Each row was made from one small tree. The marks that hang from a mark follow it in brackets, in alphabetical order. Every link used is in the known rows. Write each row's tree.
Known rows:
C[V]: [  2   1   3 -13  -8  -7  -4   7   0  -9   3  12   7 -12   7 -10   5   4
  -4   3   3   1   5   3]
C[V[D[Y[T[W X]]]]]: [  7  -3 -31 -28 -27 -33 -19  -5   8 -26   1  30  14  -6  21   7   1  15
   9 -10  18  -5   6   3]
Y[D T]: [ -3  17  18   5   2  20  -1   8  -9  -8 -13  -9  26   0   6  -8   1  13
   3 -12   1 -14   8  -1]
N[P[X[L]]]: [ -6  -3   3  -9 -35  -4  -6   9   4  13  15 -18 -11 -12  13   2   7   4
   9 -12  16  10   8 -12]
V[C D[Y[T[W X]]]]: [  3   9 -38 -15 -13 -36  -6 -17  10 -31  -1   7  -2   8  22  15   2  19
  11  -8  22  -8  -3   2]
X[P]: [  3   9  -5  15   6   0  -5  -6 -11  -2  -1  -5 -13   6  -1   7  -2 -16
   4  11   7  -5  -1 -13]
C[V[D]]: [  6  -6  -4   0  -7  -7 -15  -4  -6   1   1  19  19  -7  12   2   2   6
  -4 -14  -1   1  -5  10]
Y[D T[X[L P]]]: [ -4  18  -3   5  -3   6 -12   1  -7  -7  -2 -26  10   3  34  -1  -5   0
 -11   0  18 -25  16 -15]
T[W X Y[D[V[C]]]]: [-27  23 -31  -2   2 -23  47  -1  25 -27 -10 -32 -17   4  20  -6 -24   0
   5  16   9   3  24  -9]
D[Y[T[W X[L]]]]: [  6   2 -30 -34 -28 -28 -17  -3  11 -24  15  -3  -1   1  27   6   1  20
   0  -1  23 -15  12  -9]
V[C D[Y[T[W]]]]: [ 13  17 -25  -6 -12 -23 -12 -16  -5 -31   1   5   6  11  10  17   9  27
  16 -12  15 -11 -10   1]
C[V[D[Y]]]: [  8 -17 -19  -9 -14 -15 -25  -3  -5  -4   1  33  14  -4  11  -4   6   8
   5 -14   7  -5  -7  11]
T[W X[L P]]: [  5  15 -31  -1 -14 -23  -2 -13   5  -9  23 -21 -21   4  15  17  -5 -15
 -10  19  14  -7  13 -24]
T[W Y[D[V]]]: [-16  18 -12   7  -2   0  31   5   7 -13 -10 -23  -1   5  -1  -2 -23   1
  14   7  -4   2  20 -12]
T[X Y[D]]: [-28 -11 -18 -11   1  -7  23   7  19   3 -12 -11  -1  -5  18 -19 -18  -8
  -5   3   7  -9  17   4]
C[V[D[Y[T[X]]]]]: [  2 -17 -22 -26 -16 -23 -27   0   5 -16  -9  33  18  -6  34  -3   0  16
   5 -18  21  -9   0  15]
X[L P[N]]: [ 12  12   0   4   0  -7 -16 -10 -11  -2  19 -31   3  -4   4   9 -15 -12
  -4   1   2 -16  11 -14]
X[L P]: [  9   9  -8  11  -3  -1 -18  -7 -13   0  14 -19  -8   7  15   9   0  -5
  -9   6  11 -14   0 -15]
V[C D]: [  2   6 -12  13   7  -9  -1 -16  -2  -4  -1  -4   3   7  13  10   3  10
  -2 -11   2  -2 -14   9]
V[C D[Y]]: [  4  -5 -27   4  -1 -17 -13 -15  -2  -8  -1  10  -1  10  13   4   7  12
   7 -12  10  -7 -15  10]
V[D[Y[T[W]]]]: [ 14   4 -20  -6 -17 -13 -21 -11  -8 -17  -1  15  14   8   1  19   4  20
  19 -17   9  -9  -7  -2]
P[N X[L]]: [ 12   7  10 -11 -20 -10 -12   0   4   9  12 -35  15 -24   3   4 -15  -5
  -2 -12   5   5  22   4]
V[D[Y]]: [  5 -19 -23   4  -7  -7 -22 -11  -6   6  -3  21   7   8   5   6   2   4
   9 -16   4  -5 -12   7]
D[V Y]: [ -1  -4 -15   0  -1  -6  -5   3   1 -10 -10   9  -6  10   7  -1  -9   3
  19  -1   7   5   3  -2]
L[X]: [ -3  -5  -4  -7   6   5   7  -1   5  -5   4   2  10  11  -1   0  18 -15
 -14   8  10   4  -2   0]
D[V[C] Y[T[W]]]: [  6  30 -17  -9  -6 -21   4  -3   2 -47  -7  -7  -8  13  12   9  -3  26
  25   4  18  -1   4  -9]

Which tree is each row?
[-11  26  -2  -1   4  -1   9   4   9 -25  -9 -37  12   6  50  -7 -12  25
  -8  -6  18 -11  16  -2] -> Y[D[V[C]] T[X[L]]]
[  7   3 -15  -3  -1 -14 -22 -11  -8 -22  -9   9  11  10  22   6   8  28
  12 -21  18 -15 -16  11] -> V[C D[Y[T]]]
[ -8  36  14  14  13  13  15   7  -5 -29 -22 -26  15   8  21  -5  -7  22
  10  -7   7  -6   8  -3] -> Y[D[V[C]] T]
[ -2   8 -18   0   5 -15   6  -2   4 -24  -8  -2 -15  11  15  -3  -4  10
  16   4  13   2  -1  -1] -> D[V[C] Y]
[-20  14 -31   4  -3 -16  27  -4  11 -10  -2 -19 -19   2   4  -1 -18 -25
   2  22  10 -10  22 -21] -> T[W X[P] Y[D]]
[ -9   9 -21 -18   2 -23   3   2  14 -37 -18  -1 -10   9  37  -3 -12  18
  16   0  28  -2   6   3] -> D[V[C] Y[T[X]]]
[  5  -7 -26 -11 -10 -25 -32  -6  -6 -19 -10  29   7   1  33   4  -4   0
   9  -8  27 -14   0   2] -> C[V[D[Y[T[X[P]]]]]]
[ -8  15   2  -2  -3   9  -1   9   5 -11 -11 -27  20   3  42  -4 -18  17
  -6 -12  12  -9  19  -5] -> Y[D[V] T[X[L]]]
[  7 -18 -25 -32 -25 -26 -41  -2   3 -14   5  20  24  -7  51  -2   1  27
  -7 -23  25 -17   0  13] -> C[V[D[Y[T[X[L]]]]]]
[-29  19 -25  14  19 -14  33  -2  12 -19 -20 -33 -23  10  32  -9 -28 -15
   6  19  19  -6  18 -11] -> T[X[P] Y[D[V[C]]]]
[  2  19 -31  -5  -7 -24  -2  -4   3 -35 -11   0 -20  14  15  18 -17  -5
  25  13  25   0  16 -23] -> D[V Y[T[W X[P]]]]
[  1   3 -27 -28 -20 -26  -4   0  13 -27   0  11  -5   1  10   5  -1   9
  13   3  19  -6  12  -7] -> D[Y[T[W X]]]
[  3   9  -1   2  15   0   5 -10  -4 -10   9 -16   9   7 -14   9   1 -37
  -5  14   7  -5  10 -11] -> L[X[P[N]]]
[-20   8 -29  -8 -12 -14  25   3  20 -10   3 -35  -4   2  28  -2 -29   3
  -4   7   7  -3  27 -13] -> T[W X[L] Y[D[V]]]
[-14  12 -13  -2  -8  -4  25   3   6  -7   0 -17   1  -2  -8  -7  -9  -1
   4   7  -3  -8  16  -9] -> T[W Y[D]]
[ -4  28  -7  -5 -13  -1   8   3   8 -21  -1 -31  15   4  28   7 -16  16
  -1  -3   8  -5  26 -16] -> Y[D[V] T[W X[L]]]
[ -1  14 -12 -20 -13 -18   7  -2  13 -22   0  -4   0  -1   8  12  -6   7
   4   3  11  -1  13  -8] -> Y[T[W X]]
[-25  10 -27  -4  -4 -13  37   4  22 -13 -11 -22  -9   2  12  -4 -30  -8
   8  11   3   6  27 -10] -> T[W X Y[D[V]]]
[-18  30 -16   7   4 -10  40   0  10 -27  -8 -34  -9   7   7  -4 -18   8
  11  12   3  -1  16 -10] -> T[W Y[D[V[C]]]]
[-14  38  -4  19  18   0  17  -1  -1 -31 -25 -28  -4  12  32   1 -16  -2
   9   9  20  -8  16 -14] -> Y[D[V[C]] T[X[P]]]
[  9  -9 -11  -4  -7  -4 -31  -6 -11  -7 -11  20  19   8  15   9   2  21
  15 -26  12 -13 -12   9] -> V[D[Y[T]]]
[ 16   5 -17 -18 -25 -21 -26  -4  -8 -26   3  28  21  -3   9   9   8  24
  15 -14  11  -8  -1   2] -> C[V[D[Y[T[W]]]]]
